What can hang from each mark:
z_494: z_667 z_964
z_513: z_407
z_192: z_548 z_964
z_393: z_407
z_407: z_393 z_513
z_964: z_192 z_494
z_105: z_192
z_532: z_192 z_227
z_144: z_667
z_548: z_192 z_407
z_667: z_144 z_494

Each row was made from one small tree. Brackets hold a mark, then the marks that hang from it, in the order of their numbers. Every link used is in the known rows. Write each row's tree.
Known rows:
{z_494 {z_667 z_144} {z_964 {z_192 z_548}}}: [4.390 -1.576 -1.329 -2.795 -1.123 -0.321 0.096 1.112 -3.811 3.840 2.411 1.307 -0.874 -3.129 -0.168 0.211 1.109 2.605 2.334 -0.252 0.877 -1.701 1.525 2.476 -3.028]
{z_494 z_667 {z_964 z_192}}: [3.218 0.028 -0.350 -3.556 -0.553 -1.078 1.934 2.251 -3.311 2.540 2.367 0.128 -3.432 -2.584 0.683 -0.691 3.075 3.165 1.476 1.169 0.299 -2.023 0.778 1.709 -0.356]
{z_532 {z_192 z_548 {z_964 z_494}} z_227}: [-1.602 2.363 -1.515 -4.308 0.654 -1.617 -3.006 0.088 1.905 0.561 0.117 2.164 -1.181 -0.113 0.083 1.115 -0.825 0.381 0.235 0.624 -1.617 -2.527 -1.431 4.243 -1.865]
{z_532 z_192 z_227}: [-1.264 2.402 -0.613 -3.158 1.663 -2.811 -0.617 0.992 1.807 1.010 1.052 1.123 -0.257 -1.798 0.472 1.175 -0.380 -0.490 -0.535 -0.610 -1.776 -1.432 -0.358 1.857 0.240]
{z_667 z_144 {z_494 {z_964 {z_192 z_548}}}}: [3.615 -0.919 -0.634 -3.143 -2.030 -1.346 -1.422 1.461 -5.017 4.357 2.463 1.494 -0.853 -1.398 0.050 0.776 -0.951 1.789 1.897 0.096 0.830 -3.695 1.483 2.031 -2.487]
{z_548 {z_192 {z_964 z_494}} {z_407 z_513}}: [-3.526 -2.926 -1.447 -3.307 -6.492 -0.359 0.401 -1.785 0.279 -1.369 -0.578 2.685 -2.765 4.570 -2.672 0.476 0.897 1.269 -0.453 3.433 5.393 1.029 -2.528 5.310 -1.537]
{z_393 {z_407 z_513}}: [-1.673 -1.091 -0.027 0.617 -3.075 0.279 1.493 -1.433 -0.937 -1.166 -0.074 0.629 -0.873 0.251 -2.404 1.895 -0.472 -0.949 -1.829 0.271 3.484 3.214 -0.674 2.614 -1.463]
{z_144 {z_667 {z_494 {z_964 {z_192 z_548}}}}}: [3.799 -1.565 1.417 -3.873 -2.917 -2.271 -1.387 1.784 -5.070 4.965 2.876 0.320 -0.688 -1.932 0.045 1.436 -1.374 2.768 2.457 -0.461 0.328 -4.709 1.466 2.118 -1.410]
{z_494 {z_667 z_144}}: [3.809 -1.250 -1.944 -2.251 0.684 -0.163 1.359 0.617 -1.464 0.740 2.395 1.174 -0.058 -1.089 -1.673 -0.565 -1.957 0.401 1.321 -0.028 1.962 0.164 1.930 1.011 -2.800]
{z_494 z_667 {z_964 {z_192 {z_548 z_407}}}}: [2.076 -4.235 -0.369 -1.619 -5.264 -0.091 0.700 0.252 -4.033 3.368 1.744 -0.212 -0.763 -2.800 0.412 0.404 3.417 2.439 0.398 -0.824 1.562 -0.767 -0.388 3.100 -1.834]
{z_964 {z_192 z_548} {z_494 {z_667 z_144}}}: [4.100 1.027 -2.365 -2.870 -0.649 0.260 -1.143 0.050 -3.318 2.666 2.074 1.449 0.497 -0.619 0.832 0.016 1.599 1.096 2.248 -0.186 2.084 -2.588 -0.306 2.531 -2.686]
{z_548 {z_192 {z_964 {z_494 {z_667 z_144}}}}}: [2.256 -0.815 -2.945 -6.541 -0.613 -1.080 -0.714 0.722 0.101 0.294 1.735 3.451 -2.231 2.884 -2.946 -1.466 -0.472 1.893 2.222 3.327 3.843 -1.735 0.741 4.371 -2.736]
{z_532 {z_192 {z_548 z_407} {z_964 {z_494 z_667}}}}: [-0.216 -2.485 -3.009 -4.220 -3.071 -0.229 -1.104 -0.227 -1.672 1.942 1.280 1.564 -0.983 0.153 -1.386 0.522 0.494 0.927 0.226 -0.059 1.705 0.521 -1.894 4.804 -4.040]
{z_494 {z_667 z_144} {z_964 z_192}}: [4.750 -0.319 -1.635 -4.380 0.049 -1.032 2.072 1.926 -4.086 3.043 3.484 1.122 -3.039 -2.802 -0.251 -1.155 1.047 2.767 1.837 1.311 1.421 -2.192 1.995 1.874 -2.369]
{z_964 {z_192 {z_548 {z_407 z_513}}} {z_494 z_667}}: [0.626 -2.317 -1.499 -1.177 -6.693 0.716 1.193 -1.425 -3.846 1.149 1.049 0.820 -0.554 0.066 0.358 1.847 2.933 1.317 0.337 -0.196 4.362 0.185 -2.807 4.352 -2.387]
{z_105 z_192}: [-1.560 1.414 -1.202 -0.723 0.545 -1.062 -1.165 -1.213 -0.694 1.696 0.673 1.434 0.637 2.067 0.055 0.743 1.893 0.447 0.537 -0.523 -0.203 -0.728 -1.276 1.460 0.221]
{z_192 {z_548 z_407} z_964}: [-1.927 -4.106 -0.671 0.471 -3.680 1.096 -1.825 -2.266 -0.135 -0.183 -1.005 0.822 1.037 0.043 -1.348 0.038 -0.926 0.980 -0.703 0.365 0.541 1.052 -0.776 2.835 -2.028]
{z_192 {z_548 {z_407 z_393 z_513}}}: [-2.952 -6.432 -0.581 1.645 -8.473 0.241 1.767 -3.761 -1.370 -1.581 -0.983 0.650 0.730 -0.648 -2.255 2.947 -0.551 -0.530 -1.759 -1.170 4.334 5.081 -3.187 2.998 -3.042]
{z_964 {z_192 z_548}}: [-0.459 1.141 0.201 0.739 -0.667 0.128 -2.785 -0.737 -1.159 2.208 -0.735 0.441 1.986 -1.288 2.208 0.913 2.787 1.435 1.087 -0.775 -1.386 -1.459 -1.292 1.060 0.680]
{z_494 z_667 z_964}: [3.355 -2.444 -0.163 -2.677 -1.078 -0.485 2.789 2.122 -1.874 1.092 2.038 -0.205 -3.276 -1.585 -1.208 -0.275 0.302 1.617 0.933 0.319 1.156 -0.197 1.606 1.232 -1.834]
{z_548 z_192 {z_407 z_393 z_513}}: [-4.177 -5.723 -0.698 -1.273 -8.547 -1.719 2.098 -2.653 -0.084 -1.524 -0.688 1.863 -0.653 1.773 -2.861 1.960 1.389 0.106 -1.488 0.899 5.973 4.166 -3.388 3.977 -0.946]
{z_105 {z_192 z_548}}: [-1.944 0.167 -0.888 0.860 -0.620 -0.263 -3.108 -1.935 -0.429 2.501 -0.282 1.560 2.683 1.799 0.391 2.085 2.062 0.313 1.026 -2.123 -0.742 -0.185 -1.736 2.134 -0.471]
{z_144 {z_667 z_494}}: [3.351 -1.288 0.632 -3.366 -1.187 -2.065 -0.149 1.323 -2.678 1.758 2.705 0.276 0.121 0.055 -1.631 0.517 -4.577 0.442 1.348 -0.230 1.365 -2.994 1.870 0.644 -1.082]
{z_192 {z_964 z_494}}: [0.048 1.312 -1.268 -2.804 0.230 0.468 -0.488 -0.094 -0.193 -1.262 0.095 0.889 -3.134 2.038 -0.759 -1.355 -0.512 1.009 0.234 2.816 0.734 -1.635 -0.612 1.833 -1.366]
{z_407 z_393}: [-0.650 -1.452 -0.479 -0.720 -1.823 -0.896 1.316 -1.022 -0.426 -1.429 -0.065 0.140 -0.789 -0.849 -1.047 0.194 -0.086 -0.223 -0.702 0.313 1.373 1.691 -1.403 0.404 -0.752]
{z_192 z_548 z_964}: [-1.156 -1.239 -0.240 0.190 -0.273 0.771 -2.659 -1.140 0.807 -0.223 -1.340 1.253 0.367 -0.037 -0.911 0.250 -1.328 1.576 0.955 0.650 -1.241 0.238 -0.039 1.974 -1.373]
{z_192 z_548}: [-0.437 -1.357 0.356 1.545 -1.214 0.754 -1.942 -0.865 0.236 0.798 -1.076 0.184 2.169 -0.344 0.332 1.352 -0.072 -0.095 0.518 -1.619 -0.515 0.541 -0.393 0.589 -0.688]
{z_513 {z_407 z_393}}: [-0.873 -3.140 -0.131 -0.963 -3.617 -0.204 0.876 -1.060 -2.234 -1.282 -0.404 0.704 -1.475 -1.806 -1.285 0.371 0.642 -1.003 -1.981 1.042 2.763 2.387 -1.308 1.215 -0.897]

Which tree is each row?
[-3.803 -6.216 -1.184 0.215 -7.333 0.323 1.139 -4.063 -0.834 -2.633 -1.367 1.840 -1.047 -0.363 -3.417 1.672 -1.920 1.111 -1.376 1.082 3.488 4.803 -2.800 4.314 -3.736]
{z_192 {z_548 {z_407 z_393 z_513}} z_964}
[2.387 0.681 0.337 -3.816 -1.562 -2.010 0.408 2.592 -4.557 2.979 2.398 0.323 -3.330 -0.943 0.671 -0.196 0.891 2.375 0.960 1.549 0.239 -4.278 0.844 1.182 -0.007]
{z_667 {z_494 {z_964 z_192}}}
[4.298 -2.746 1.264 -4.587 -2.188 -2.377 1.376 2.422 -3.791 2.858 3.536 -0.212 -2.641 -0.646 -2.182 0.476 -4.253 1.280 1.355 0.416 1.712 -3.491 2.723 1.120 -2.076]
{z_144 {z_667 {z_494 z_964}}}
[-1.876 1.491 -2.045 -1.953 -0.411 0.148 -3.517 -2.106 -0.484 1.293 -0.171 2.482 -0.344 3.755 -0.563 0.710 1.461 1.359 1.334 0.740 0.043 -1.762 -2.286 3.914 -1.770]
{z_105 {z_192 z_548 {z_964 z_494}}}
[3.556 -4.656 -1.559 -2.448 -4.542 -0.035 0.819 0.021 -4.779 4.003 2.875 0.774 -0.357 -3.035 -0.423 0.018 1.493 2.104 0.718 -0.492 2.698 -0.856 0.551 3.311 -3.655]
{z_494 {z_667 z_144} {z_964 {z_192 {z_548 z_407}}}}
[-4.639 -3.287 -1.890 0.272 -4.970 0.335 -1.251 -4.161 -0.997 0.460 -0.591 3.084 0.453 2.509 -2.353 2.387 0.061 1.655 -0.054 0.269 1.983 2.508 -2.575 5.429 -2.657]
{z_105 {z_192 {z_548 {z_407 z_513}} z_964}}
[2.280 0.330 -1.966 -4.241 0.184 0.306 0.824 0.783 -0.794 -1.072 1.340 1.107 -3.664 1.075 -1.627 -1.578 -0.668 1.775 1.170 2.653 1.533 -1.392 0.254 2.678 -2.256]
{z_192 {z_964 {z_494 z_667}}}
[4.186 -0.206 0.989 -5.441 -1.709 -3.026 0.501 2.504 -5.280 4.101 3.862 0.222 -2.852 -1.641 -0.100 0.011 -1.367 2.857 1.936 1.137 0.854 -5.298 1.891 1.484 -0.632]
{z_144 {z_667 {z_494 {z_964 z_192}}}}
[2.657 -4.302 -3.249 -3.207 -3.711 1.236 -0.283 -1.441 -2.277 0.436 1.737 1.801 -0.588 0.782 -2.738 -0.915 -2.086 0.719 0.412 0.917 4.007 -0.229 0.114 4.284 -5.512]
{z_192 {z_548 z_407} {z_964 {z_494 {z_667 z_144}}}}
[4.162 -2.037 -0.841 -3.850 -1.379 -1.429 1.297 2.218 -3.704 2.184 3.152 1.049 -2.798 -0.156 -2.090 -0.109 -3.734 0.351 0.870 0.871 2.159 -2.379 2.739 0.918 -3.288]
{z_667 z_144 {z_494 z_964}}
[-2.728 0.335 -1.417 -0.641 0.302 -0.186 -3.728 -2.248 0.181 1.493 -0.680 2.745 1.061 2.006 -0.789 0.974 0.693 2.011 1.463 0.124 -1.475 -0.406 -1.317 3.449 -1.221]
{z_105 {z_192 z_548 z_964}}
[-1.289 -1.960 -0.196 1.091 -4.145 0.450 -2.009 -1.857 -2.261 2.245 -0.319 -0.003 2.468 -1.183 1.878 0.719 3.075 0.875 -0.564 -1.063 0.425 -0.514 -1.985 1.835 0.057]
{z_964 {z_192 {z_548 z_407}}}
[-4.174 -4.076 -1.199 -1.359 -6.733 -2.557 1.059 -2.595 0.417 -0.591 0.056 1.728 0.481 -2.423 -1.769 4.124 -0.929 -1.089 -2.290 -1.823 2.482 3.631 -3.613 4.860 -2.821]
{z_532 {z_192 {z_548 {z_407 z_393 z_513}}} z_227}
[-1.815 -5.774 -0.446 1.132 -6.544 0.015 -0.033 -2.988 -1.126 -0.535 -0.701 -0.204 1.886 -0.966 -1.196 1.398 0.331 -0.859 -1.797 -1.566 2.714 3.049 -2.609 1.882 -2.122]
{z_192 {z_548 {z_407 z_393}}}
[-2.176 -2.692 -1.320 -0.521 -8.461 -0.028 1.165 -3.477 -3.502 -0.422 -0.262 0.727 -0.803 0.193 -0.008 2.130 2.858 0.311 -1.326 0.271 4.856 1.773 -5.013 3.893 -2.284]
{z_964 {z_192 {z_548 {z_407 z_393 z_513}}} z_494}
[-3.127 -4.722 -0.759 1.022 -5.545 1.267 -0.127 -2.980 -0.399 -1.240 -1.352 1.640 -0.153 0.456 -2.404 1.656 -1.870 1.356 -0.555 0.730 2.186 3.147 -1.332 3.966 -2.953]
{z_192 {z_548 {z_407 z_513}} z_964}
[-3.259 -1.799 -1.339 -2.650 -2.052 -1.568 -2.517 -1.219 1.587 0.885 0.043 1.894 0.741 -1.737 -0.851 1.301 -1.276 0.495 -1.296 -0.304 -1.244 -0.401 -1.213 4.689 -1.895]
{z_532 {z_192 {z_548 z_407} z_964} z_227}
[-2.309 -3.526 -1.299 -0.312 -6.218 1.721 0.080 -2.763 -1.083 -1.458 -0.899 1.396 -1.622 2.209 -2.018 1.304 -1.155 0.651 -0.747 1.345 3.649 1.877 -2.369 4.394 -3.602]
{z_192 {z_548 {z_407 z_513}} {z_964 z_494}}
[3.844 -0.005 -3.236 -5.082 0.956 0.318 0.849 0.496 -1.560 -0.564 2.429 2.127 -3.111 1.020 -2.643 -1.997 -2.488 1.306 1.522 2.867 2.665 -1.475 1.371 2.840 -4.140]
{z_192 {z_964 {z_494 {z_667 z_144}}}}
[-1.984 -5.354 -0.247 -0.384 -8.857 -0.615 2.472 -2.416 -3.992 0.776 0.137 0.590 -2.112 -2.311 -0.920 2.311 2.580 1.799 -1.191 0.251 3.752 2.752 -3.228 3.867 -2.559]
{z_494 {z_964 {z_192 {z_548 {z_407 z_393 z_513}}}}}
[4.042 0.404 -0.967 -4.717 -0.813 -2.066 0.561 2.292 -5.251 3.475 3.555 1.379 -2.895 -1.165 -0.250 -0.625 -0.986 1.936 1.339 1.693 1.356 -4.363 1.947 1.377 -1.850]
{z_667 z_144 {z_494 {z_964 z_192}}}
[-2.457 -2.388 -0.251 1.682 -5.909 0.577 -0.243 -2.550 -2.490 1.170 -0.656 0.902 1.355 -0.803 0.881 2.218 2.202 1.202 -0.451 -0.713 2.093 1.494 -2.662 3.005 -0.870]
{z_964 {z_192 {z_548 {z_407 z_513}}}}
[3.079 -4.478 1.039 -3.506 -6.385 -2.014 -0.585 0.480 -6.036 5.097 3.281 -0.136 -0.155 -1.866 -0.226 1.248 -1.021 2.211 0.870 -0.746 2.134 -3.936 0.674 2.995 -2.035]
{z_144 {z_667 {z_494 {z_964 {z_192 {z_548 z_407}}}}}}
[-3.615 -4.287 -0.214 -0.533 -6.764 -0.862 0.818 -1.681 0.368 -0.055 -0.638 1.753 0.385 2.595 -1.901 1.911 1.541 0.262 -0.764 0.508 4.620 2.617 -2.036 3.542 -0.210]
{z_548 z_192 {z_407 z_513}}
[3.340 -1.993 -2.741 -2.565 -4.099 0.619 -0.520 -1.071 -4.288 2.772 2.541 0.938 0.979 -0.471 0.359 -0.066 2.009 0.565 0.528 -0.466 3.839 -1.759 -1.099 3.335 -3.446]
{z_964 {z_192 {z_548 z_407}} {z_494 {z_667 z_144}}}
[-1.408 2.909 -2.475 -3.607 0.821 -0.520 -1.563 -1.282 -0.750 0.398 0.811 2.305 -2.440 4.091 -0.855 -0.624 1.363 1.344 0.757 2.334 0.547 -2.290 -1.889 3.292 -1.070]
{z_105 {z_192 {z_964 z_494}}}
[-2.377 -2.364 -1.432 -3.899 -4.663 -0.530 -1.464 -1.114 0.462 -0.286 -0.150 1.768 -1.518 4.208 -1.575 -0.978 1.794 0.932 -0.692 3.015 3.682 -0.990 -1.997 4.202 -0.666]
{z_548 {z_192 {z_964 z_494}} z_407}
[4.644 -0.163 -2.602 -3.656 0.066 0.272 1.555 0.761 -2.084 0.500 2.774 0.985 -1.502 0.721 -1.358 -0.813 -1.131 -0.358 1.153 0.649 3.441 -1.236 0.915 1.445 -3.462]
{z_964 {z_494 {z_667 z_144}}}
[-3.228 -3.641 -0.772 -2.583 -4.020 -0.872 -1.586 -1.305 1.174 -0.076 -0.746 2.046 -0.211 2.391 -1.981 -0.781 0.994 1.679 -0.514 2.365 2.258 0.414 -1.003 3.770 -0.010]
{z_548 {z_192 z_964} z_407}
[2.601 1.327 -1.195 -1.995 -1.390 0.327 -1.379 0.425 -2.604 2.126 0.911 0.399 0.019 -0.481 1.877 0.429 3.442 1.553 1.896 -0.437 0.957 -2.662 -1.446 2.304 -0.845]
{z_964 {z_192 z_548} {z_494 z_667}}
[2.801 -1.432 0.074 -1.947 -1.821 -0.355 0.072 1.482 -3.118 3.313 1.280 0.308 -1.231 -2.892 0.965 0.559 3.083 3.034 2.029 -0.480 -0.214 -1.467 0.364 2.229 -1.137]
{z_494 z_667 {z_964 {z_192 z_548}}}
[-3.609 -2.557 -0.650 -0.655 -4.876 -1.561 -0.108 -1.564 0.778 0.867 0.109 1.687 1.327 -1.686 -0.663 3.944 -0.892 -0.808 -1.534 -2.132 1.119 1.926 -2.146 4.478 -2.019]
{z_532 {z_192 {z_548 {z_407 z_513}}} z_227}
[1.783 -1.633 -1.419 -1.674 -4.808 0.615 -0.657 -0.789 -3.661 2.195 1.416 -0.028 0.684 -0.359 1.456 0.185 3.757 0.956 0.243 -0.676 2.802 -1.685 -2.269 3.182 -1.516]
{z_964 {z_192 {z_548 z_407}} {z_494 z_667}}
[1.109 -4.049 -1.878 -2.300 -4.487 1.342 -0.425 -1.097 -1.511 -0.139 0.641 0.765 -0.883 0.921 -1.632 -0.379 -0.265 1.070 0.021 0.758 2.881 -0.125 -0.957 4.089 -3.610]
{z_192 {z_548 z_407} {z_964 {z_494 z_667}}}
[-0.339 -0.018 -0.874 -1.154 -0.986 1.160 -2.482 -0.936 0.167 -0.400 -0.961 1.039 -0.896 1.770 -0.583 -0.085 -0.485 0.965 0.851 1.316 0.151 -1.022 -1.034 2.459 -2.062]
{z_192 z_548 {z_964 z_494}}
[-3.473 -2.781 -1.806 -0.254 -3.176 -0.005 -3.075 -3.394 -0.807 1.566 -0.240 2.209 1.555 2.070 -1.227 0.742 1.031 1.414 -0.244 -0.210 0.362 0.392 -2.064 4.320 -1.837]
{z_105 {z_192 {z_548 z_407} z_964}}
